Each row was made from one path, in order. Every step used is in the known rows, and no mark comes twice. Write each row's path.
In the rows, 128 means zero.
Known rows
nidan-nenab: [121 129 141 124 108 156 153 125 138 111 151 141 135 135 139 127 132 127
 123]
nidan-nenab-kesir-zolivo-dupuf-melirab-zezig: [132 145 160 134  63 129 127 111 116 128 126 130 112 130 151 118  95 119
 131]
dupuf-nenab: [115 123 116 111  62 138 131 124 144 126 132 142 141 129 132 137 116 143
 135]
nidan-nenab-kesir-zolivo-zezig-melirab: [138 138 129 161 198 145 138 145 114 132 129 119 123 147 143 122 131 123
 143]
kesir-zolivo-dupuf-melirab-zezig: [135 149 155 116  16 112  93 101 123 131 130 118 117 109 149 124 107 128
 126]
nidan-nenab-kesir-zolivo: [119 136 144 146 203 143 117 125 121 123 137 146 130 164 126 129 129 126
 137]
kesir-nenab: [135 140 134 121 117 138 105 127 139 136 133 129 144 132 138 134 123 129
 138]
nidan-nenab-kesir-zolivo-dupuf-melirab: [104 150 157 129  67 143  97 120 115 141 135 136 118 134 148 120 102 129
 126]
zezig-melirab-zolivo: [146 126 112 135 210 111 121 130 142 116 127 112 128 128 101 128 157 122
 128]
nidan-nenab-kesir-zolivo-dupuf: [100 153 161 140 146 161 117 123 110 127 140 144 118 147 133 123 119 126
 131]
zolivo-dupuf-nenab-nidan: [115 141 135 112  44 143 150 121 127 128 121 159 121 112 139 133 114 132
 133]
kesir-zolivo-zezig-melirab-dupuf-nenab: [137 121 111 115 116 121 127 134 123 129 120 117 138 117 121 129 136 126
 141]
kesir-zolivo-dupuf: [105 157 156 120  99 145  81 115 119 131 144 131 123 126 129 129 129 135
 127]
kesir-zolivo: [122 140 141 127 154 130  84 115 129 125 142 133 135 145 125 135 139 135
 134]
nenab-kesir-zolivo-dupuf-melirab: [108 146 149 131  95 123  75 118 115 154 125 129 119 127 136 125 107 136
 124]
nidan-nenab-kesir: [121 120 137 144 187 149 160 135 132 120 136 147 129 152 132 126 125 124
 125]
zezig-melirab-zolivo-dupuf-nenab-nidan: [134 143 112 122 110 120 142 126 128 118 109 136 114 112 111 130 135 122
 139]
zezig-melirab: [139 124 121 130 134 119 140 135 134 129 134 119 133 115 121 129 143 134
 127]
melirab-dupuf-nenab-kesir-zolivo-zezig: [122 115 119 130 184 128 124 133 121 132 112 139 133 147 121 132 121 123
 135]
zolivo-dupuf: [107 143 151 119  84 147 126 121 130 129 143 132 123 111 132 125 124 134
 115]
nenab-kesir-zolivo: [123 132 136 147 221 122  93 125 123 135 126 138 130 160 117 134 132 132
 136]
dupuf-zolivo-zezig: [115 125 116 135  86 146 124 132 125 133 144 116 128 142 138 134 127 148
 119]

Which path is each row?
[156 118 133 119  52 102 142 113 145 123 128 121 129 113 149 127 114 125
 120] => dupuf-melirab-zezig
[133 128 124 142 196 139 114 129 144 112 133 118 124 138 133 128 145 117
 120] => melirab-zolivo-zezig
[130 104 105 118 137 103 149 133 121 122 135 113 133 125  87 132 152 140
 115] => zezig-melirab-dupuf-zolivo
[151 142 134 130 148 128 124 127 131 130 119 147 136 135 141 135 132 121
 144] => kesir-nenab-nidan
[117 112 120 119 193 113 119 124 124 127 113 149 138 152  98 136 126 128
 136] => melirab-dupuf-nenab-kesir-zolivo
[141 119 131 148 234 132 159 146 110 121 125 121 125 139 122 118 144 109
 132] => nidan-nenab-kesir-zolivo-zezig-melirab-dupuf
[143 128 120 139 130 134 146 143 131 132 133 108 128 111 146 124 140 131
 127] => zolivo-zezig-melirab
[110 140 148 109   4 132 108 119 132 141 139 125 124  98 149 123 109 137
 110] => zolivo-dupuf-melirab
[132 127 102 141  89 132 136 142 121 138 137 101 125 127 134 131 136 149
 126] => dupuf-zolivo-zezig-melirab
[118 106 117 125 126 130 143 132 122 122 140 120 130 134 116 131 140 135
 107] => melirab-dupuf-zolivo-zezig
[103 134 118 128 151 137 117 126 135 126 113 138 118 138 108 131 112 127
 130] => melirab-zolivo-dupuf-nenab-kesir
[132 113 107 123 196  98 131 135 119 135 108 132 137 137  88 132 134 128
 143] => zezig-melirab-dupuf-nenab-kesir-zolivo
[147 108 121 128 171 122 167 144 129 121 128 110 130 103 124 121 151 118
 115] => zolivo-zezig-melirab-dupuf
[139 107 105 112 101 125 168 143 134 126 120 119 137 103 127 126 132 126
 128] => zolivo-zezig-melirab-dupuf-nenab
[136 104 105 101 109 110 163 135 136 122 122 128 142 108 103 130 136 129
 128] => zezig-melirab-dupuf-nenab
[134 121 120 122 125 106  94 117 151 121 130 120 131 129 124 128 132 123
 115] => dupuf-melirab-zolivo
[139 124 119 132 118 121  99 127 148 125 128 110 126 125 149 125 129 121
 115] => dupuf-melirab-zolivo-zezig
[136 141 152 134  85 107  99 110 117 139 116 122 110 125 140 124 101 124
 128] => nenab-kesir-zolivo-dupuf-melirab-zezig
[153 109 107 121 131 117 189 142 126 121 107 137 128 106 129 128 141 116
 133] => zolivo-zezig-melirab-dupuf-nenab-nidan
[138 100 100 131 168 119 180 152 127 135 104 124 131 118 120 126 125 123
 131] => zolivo-zezig-melirab-dupuf-nenab-kesir
